Each row was made from one small tree. Brackets hold a mark, then the marks that hang from it, in the order of their numbers. Every link used is in the known rows. Write each row's tree.
Known rows:
[Z681 Z93]: [ 1.387  2.042  1.750 -1.370  0.414 -2.494 -2.975  0.536 -0.215  1.265
  0.597 -0.198  1.688 -2.251  2.846  1.954 -4.061 -1.171 -3.223  1.463
  0.873  1.764]
[Z901 [Z285 Z154] Z405 Z751]: [-1.608 -4.617 -5.469 -3.426  0.041  0.142 -6.636  1.756 -2.896 -3.521
 -1.454 -6.558  0.487 -1.101 -4.645 -0.316 -1.151  4.411  1.570  2.936
 -1.660  1.381]
[Z405 [Z901 Z93 Z285 Z751]]: [-1.252 -4.853 -4.780 -3.445  3.647  0.284 -1.344  1.122 -1.237 -1.765
  0.389 -1.741 -0.405  1.730 -3.353  2.404  0.331  4.129  6.523  6.089
  1.265  5.482]
[Z901 [Z93 Z681] Z285 Z405 Z751]: [-0.624  0.543 -6.620 -2.649  3.010 -0.931 -7.085  1.436 -2.801  0.957
  3.232 -5.835 -2.363  1.858 -1.503  2.248 -1.893  6.196  3.464  2.729
 -0.106  7.519]
[Z681 [Z93 [Z901 Z285]]]: [ 1.800 -3.429  1.107 -2.877  1.013 -3.861 -3.560  0.759 -2.162 -0.107
  0.556  1.082  1.795 -0.571  0.947  3.154 -4.594 -4.431 -1.099  0.509
  3.465  1.809]
[Z285 Z154 [Z901 Z751]]: [ 1.575 -5.891 -2.585 -1.209  0.843  3.898 -0.693  0.907  1.109 -2.444
 -1.368 -0.334  0.564 -6.739  0.985 -2.142 -3.158  4.920  0.495  1.805
 -3.822  0.693]
[Z154 [Z285 [Z901 [Z93 Z681] Z405]]]: [ 1.083 -0.105 -3.794 -1.135 -0.197  1.061 -2.810  1.705 -1.008 -1.048
  1.701 -2.519 -2.171 -5.286  2.711  0.345 -1.494  3.393  0.878 -0.515
 -4.211  0.664]
[Z405 [Z901 Z285 Z751]]: [-2.506 -4.789 -2.775 -2.647  2.069  0.011 -1.859  0.715 -0.743 -2.624
 -2.459 -2.681  0.791 -0.604 -5.739  0.692 -0.390  1.656  5.423  7.333
  1.415  3.287]
[Z901 [Z93 Z681] Z405]: [-0.268  4.288 -4.701 -2.099  1.012 -1.419 -3.685  1.360 -1.592  2.428
  3.747 -5.591 -0.009  2.081  1.177  3.391 -0.983  3.886  0.722 -0.364
 -1.696  5.240]
[Z93 [Z681 Z255] Z901]: [-0.477  0.422  1.048 -0.157 -0.145 -1.299 -2.699  1.079  0.922  4.895
  3.328  0.875  2.886 -0.877  1.873  1.248 -4.359 -2.170  3.392 -0.831
 -4.012  1.878]
[Z285 Z901]: [ 1.792 -3.047 -0.437  0.784  0.323  1.182  1.392  0.332 -0.086 -1.627
 -1.330  0.430 -1.886 -5.217  1.598 -0.475 -0.881 -0.267 -0.093  0.846
  1.475  1.622]
[Z154 [Z285 [Z901 Z93 Z405 Z751]]]: [ 1.899 -4.965 -6.119 -2.772  1.415  2.446 -1.671  1.676 -0.174 -2.216
  1.175 -1.660 -1.153 -4.557  1.011  0.499 -1.043  6.836  1.288  1.264
 -4.226  2.024]
[Z901 Z93 Z405]: [ 0.659 -0.426 -5.905 -3.171  1.141 -1.006 -1.319  1.469 -2.122  0.070
  2.884 -4.391  0.195  3.239  0.455  3.936  1.488  4.225  0.464 -0.579
 -0.158  4.415]
[Z22 [Z93 [Z901 [Z285 Z154] Z405]]]: [ 0.115 -6.695 -4.475 -4.768  0.121 -3.653 -6.759  0.900 -3.341 -1.922
  4.510 -3.835 -1.551  0.101 -3.927  2.659 -1.313 -1.231  0.820  0.720
  1.292  1.569]
[Z154 Z285]: [-0.192 -0.486 -0.499 -0.427 -1.056  0.977 -1.542  0.647  0.079 -1.333
  0.281  0.649 -0.576 -2.467  0.509 -1.434 -0.140  1.123  0.374 -0.885
 -4.310 -3.932]
[Z285 Z154 [Z901 Z93 Z405 Z751]]: [ 2.104 -6.229 -7.255 -3.815  1.798  3.078 -1.757  2.092 -0.603 -2.450
  0.919 -3.823  0.664 -4.190  1.336  1.092 -2.058  8.310  0.802  1.320
 -3.927  4.238]
[Z901 [Z93 Z681] Z285 Z405]: [-0.951  3.226 -4.171 -1.208  0.601 -2.759 -6.454  1.662 -4.514  0.319
  3.049 -5.949 -3.620  1.977  0.272  2.609 -0.136  1.240  2.512 -0.289
  1.481  4.665]
[Z285 Z154 [Z901 Z93 Z405]]: [ 1.823 -4.056 -5.344 -2.573 -0.117  1.639 -1.218  2.257 -2.047 -2.897
  0.826 -3.973 -0.401 -3.998  2.710  1.261 -0.627  4.316  0.022 -1.076
 -2.638  1.820]
[Z93 Z901]: [ 0.979 -5.937 -1.128 -2.546  1.117 -0.656  1.516 -0.002 -0.055 -0.021
  0.471  1.841  3.039  2.128 -1.537  2.108 -1.289 -1.837  1.269 -1.188
  0.738  0.521]
[Z681 Z93 Z255]: [ 0.973  2.468  2.615 -0.047 -0.989 -2.697 -4.533  2.205  0.215  3.729
  2.765  0.463  1.716 -4.111  5.935  1.829 -3.980 -1.081 -0.976  1.475
 -2.665  2.041]
[Z154 [Z285 [Z901 Z405]]]: [ 0.748 -3.202 -2.983 -1.132 -1.363  1.076 -1.653  1.482 -0.904 -3.286
 -1.181 -2.593 -1.092 -6.409  0.240 -0.675 -0.566  1.620 -0.261  0.383
 -3.167 -1.641]
[Z93 [Z901 Z405 Z751]]: [ 0.618 -8.347 -5.747 -5.474  2.368 -0.300 -0.589  0.677  0.194 -0.382
  0.060 -2.524  5.356  2.267 -5.003  3.269 -2.255  3.017  1.283  2.071
 -0.574  4.278]

Write each row's tree:
[ 0.274  0.834 -3.273 -0.526  3.843  0.317 -5.136  0.407 -1.348  1.999
  3.905 -0.245 -3.962  1.545  1.011  0.506 -2.352  5.137  4.453  1.693
 -0.064  6.007]
[Z901 [Z93 Z681] Z285 Z751]
[ 1.819 -2.299  1.664 -2.133 -0.106 -3.226 -3.344  2.182  0.143  3.660
  3.184  1.965  4.257 -2.437  4.644  3.420 -5.046 -2.579  0.000  0.500
 -2.046  2.451]
[Z681 [Z93 Z901] Z255]
[-0.077 -4.756 -7.973 -4.458  2.045  0.506 -5.992  2.230 -3.551 -2.459
  2.165 -5.384 -1.030  1.920 -1.674  1.724 -0.248  7.541  2.944  1.373
 -1.815  4.143]
[Z901 Z93 [Z285 Z154] Z405 Z751]
[-0.026  1.136 -2.752  0.344  2.984  0.194 -6.134  1.455 -1.050  3.561
  5.327  0.216 -3.939  0.361  3.019  0.436 -2.341  5.232  5.819  1.680
 -2.338  6.177]
[Z901 [Z93 [Z681 Z255]] Z285 Z751]
[ 0.227 -0.328 -0.829 -1.546  0.565 -3.123 -6.349  0.497  0.353  4.712
  7.771 -0.344 -1.179 -1.673  0.634  2.108 -4.156 -1.042  2.153  0.998
 -2.398  3.695]
[Z22 [Z93 [Z681 Z255] Z901]]
[ 0.898 -6.130 -5.337 -2.952  0.169  2.815 -2.266  1.693 -0.113 -3.236
 -1.924 -4.857  1.849 -6.470 -1.041 -0.659 -2.778  5.827 -0.304  2.659
 -3.849  2.025]
[Z285 Z154 [Z901 Z405 Z751]]
[ 2.097  0.900 -1.071  1.535  1.108  1.016 -0.770  1.325  0.056  2.399
  3.451  0.761 -3.199 -4.736  6.194  0.640 -2.020  2.031  2.385 -0.351
 -1.626  4.634]
[Z285 [Z901 [Z93 [Z681 Z255]]]]
[ 2.669 -5.556 -7.087 -2.903  3.151  1.847 -0.195  1.296 -0.368 -1.132
  1.202 -2.969 -0.761 -2.688  0.568  2.484 -1.098  7.110  1.034  2.828
  0.110  7.512]
[Z285 [Z901 Z93 Z405 Z751]]
[ 0.455 -0.634 -1.427 -2.389  1.423 -2.945 -5.339 -0.494  0.155  3.140
  6.355 -0.821 -1.197 -0.426 -1.354  2.132 -4.149 -1.175  0.787  0.894
 -0.103  3.451]
[Z22 [Z93 Z681 Z901]]
[-1.612 -5.285 -4.931 -3.988  2.784  1.065 -2.378  1.624 -1.435 -2.580
  0.220 -2.283  0.481  0.772 -2.909  1.506 -0.274  4.904  6.395  5.088
 -1.352  3.402]
[Z405 [Z901 Z93 [Z285 Z154] Z751]]
[ 2.488 -4.767 -3.973 -1.367  1.956  3.261 -0.422  1.034  0.734 -1.537
  1.662  1.930 -2.243 -4.878  2.645 -0.655 -1.417  6.080  1.860  0.637
 -4.256  1.014]
[Z154 [Z285 [Z901 Z93 Z751]]]
[-1.398 -1.105 -1.957 -2.228 -0.029 -3.295 -5.251  0.824 -2.889  0.426
  0.456 -4.404  1.180  0.801 -3.334  2.222 -3.238 -3.493  2.269  0.019
  1.307  2.438]
[Z93 Z681 [Z901 Z285 Z405]]
[ 0.951 -4.838 -4.513 -2.081  0.101  2.251 -2.135  1.340  0.239 -2.888
 -1.053 -2.430 -0.217 -6.485 -0.797 -0.819 -1.627  4.775  0.371  2.325
 -4.140  0.334]
[Z154 [Z285 [Z901 Z405 Z751]]]
[-0.216 -1.649 -1.181 -2.306  0.510 -3.209 -7.966  0.086 -1.873  1.133
  5.758 -1.430 -2.809 -1.306 -1.583  0.943 -4.116 -2.252  1.725  0.251
 -0.158  1.366]
[Z22 [Z93 Z681 [Z901 [Z285 Z154]]]]
[-0.671 -0.765  0.738 -0.483  0.616 -2.215 -3.694  0.043 -1.768  1.246
  1.025  0.175 -0.131  0.531 -1.311  0.791 -3.720 -4.378  3.019 -0.914
  1.329  1.122]
[Z93 Z681 [Z901 Z285]]
[-0.524 -1.544 -3.331 -3.237  0.660 -4.673 -8.391  0.336 -2.691  1.119
  5.447 -4.598 -2.431 -0.361 -3.592  2.862 -3.336 -2.208  1.252  1.684
  1.862  4.121]
[Z22 [Z93 Z681 [Z901 Z285 Z405]]]
[-0.534 -7.437 -3.574 -4.118 -0.772 -1.957 -3.284  1.598 -3.759 -3.377
 -0.769 -3.407  2.378  1.346 -3.817  1.974 -0.877 -2.269  1.726 -1.157
  0.647 -0.696]
[Z93 [Z901 [Z285 Z154] Z405]]
[ 2.468 -3.803 -2.624 -0.844  0.512  2.679  0.374  1.421 -0.859 -2.097
  1.267  0.556 -1.682 -4.295  4.670 -0.138 -1.052  3.473  0.758 -1.883
 -2.645  0.513]
[Z285 Z154 [Z901 Z93]]
[-0.834 -0.218 -2.348 -2.911  0.328 -2.231 -3.020  0.576 -0.501  2.084
  1.029 -4.142  4.047  0.894 -2.631  2.731 -4.002 -1.388  0.883 -0.057
 -1.195  2.882]
[Z93 Z681 [Z901 Z405]]
[-0.740 -4.360 -2.139 -1.262  0.876  1.431 -4.659  0.745 -1.397 -2.519
 -0.782 -0.929 -1.183 -1.338 -2.114 -2.218 -1.664  3.286  2.502  1.871
 -1.664 -0.234]
[Z901 [Z285 Z154] Z751]
[-1.434  2.738 -4.389 -1.862 -0.460 -1.786 -7.704  2.260 -4.759 -0.722
  2.898 -6.694 -2.567  0.866  0.843  1.466 -0.845  2.193  2.363 -1.518
 -1.755  1.933]
[Z901 [Z93 Z681] [Z285 Z154] Z405]
[ 1.678 -3.241 -4.516 -1.812 -0.099  1.289 -1.279  1.753 -1.307 -2.615
  1.076 -1.760 -2.093 -4.555  2.130  0.717  0.118  3.597  0.606 -0.579
 -3.201  0.168]
[Z154 [Z285 [Z901 Z93 Z405]]]
[-0.489 -2.089 -5.509 -3.021 -0.377 -1.390 -5.327  2.446 -5.313 -3.092
  1.993 -5.489 -2.350  2.010  0.088  2.024  1.541  2.593  1.986 -1.676
 -0.214  1.112]
[Z901 Z93 [Z285 Z154] Z405]
[ 1.493 -4.655 -2.339 -0.747  0.688  3.105 -0.869  0.704  1.202 -2.202
 -0.629  1.095 -1.280 -6.687  0.766 -2.051 -1.989  4.033  0.957  1.658
 -4.159 -0.752]
[Z154 [Z285 [Z901 Z751]]]
[-0.536  3.062 -1.003  0.303  0.309 -0.511 -5.713  1.233 -3.268  0.323
  3.514 -1.046 -4.215  0.522  3.326 -0.352 -1.358  1.117  3.220 -2.505
 -1.724  0.359]
[Z901 [Z93 Z681] [Z285 Z154]]
[-1.366 -0.916  1.321  0.034 -1.314 -1.644 -5.921  1.855 -1.596  2.418
  2.565  0.088  0.869 -1.906  1.612 -0.234 -4.254 -3.496  4.687 -1.797
 -4.057 -0.699]
[Z93 [Z681 Z255] [Z901 [Z285 Z154]]]
[ 1.649 -2.889 -1.284 -4.814  0.778 -3.839 -3.049  1.213 -1.164  0.571
  0.644 -2.347  5.159 -0.387 -0.039  4.708 -4.788 -2.006 -2.855  1.195
  1.455  3.194]
[Z681 [Z93 [Z901 Z405]]]
[ 0.705  2.207 -3.223 -0.457  3.387  1.582 -3.407  1.116  1.939  5.674
  5.976  0.560 -0.251  0.470  3.893  1.209 -3.111  7.856  4.145  1.637
 -5.469  6.767]
[Z901 [Z93 [Z681 Z255]] Z751]
[ 0.051  1.609 -7.133 -3.527  3.470  0.409 -4.350  1.153  0.170  3.038
  3.926 -5.471  1.258  1.991 -0.539  3.110 -2.608  8.914  1.781  2.696
 -3.234  8.211]
[Z901 [Z93 Z681] Z405 Z751]
[-0.162  0.337 -3.416 -1.186  2.710  1.359 -6.420  1.031 -1.501  0.906
  3.686 -0.939 -2.874  0.401  1.582 -0.583 -3.052  6.083  4.193  0.497
 -3.269  3.336]
[Z901 [Z93 Z681] [Z285 Z154] Z751]
[-0.195 -7.045 -3.377 -3.625  0.132 -2.736 -2.250  1.084 -3.590 -2.526
 -0.600 -2.894  1.456  2.294 -4.298  2.859 -0.273 -3.023  1.869 -0.271
  3.185  1.388]
[Z93 [Z901 Z285 Z405]]
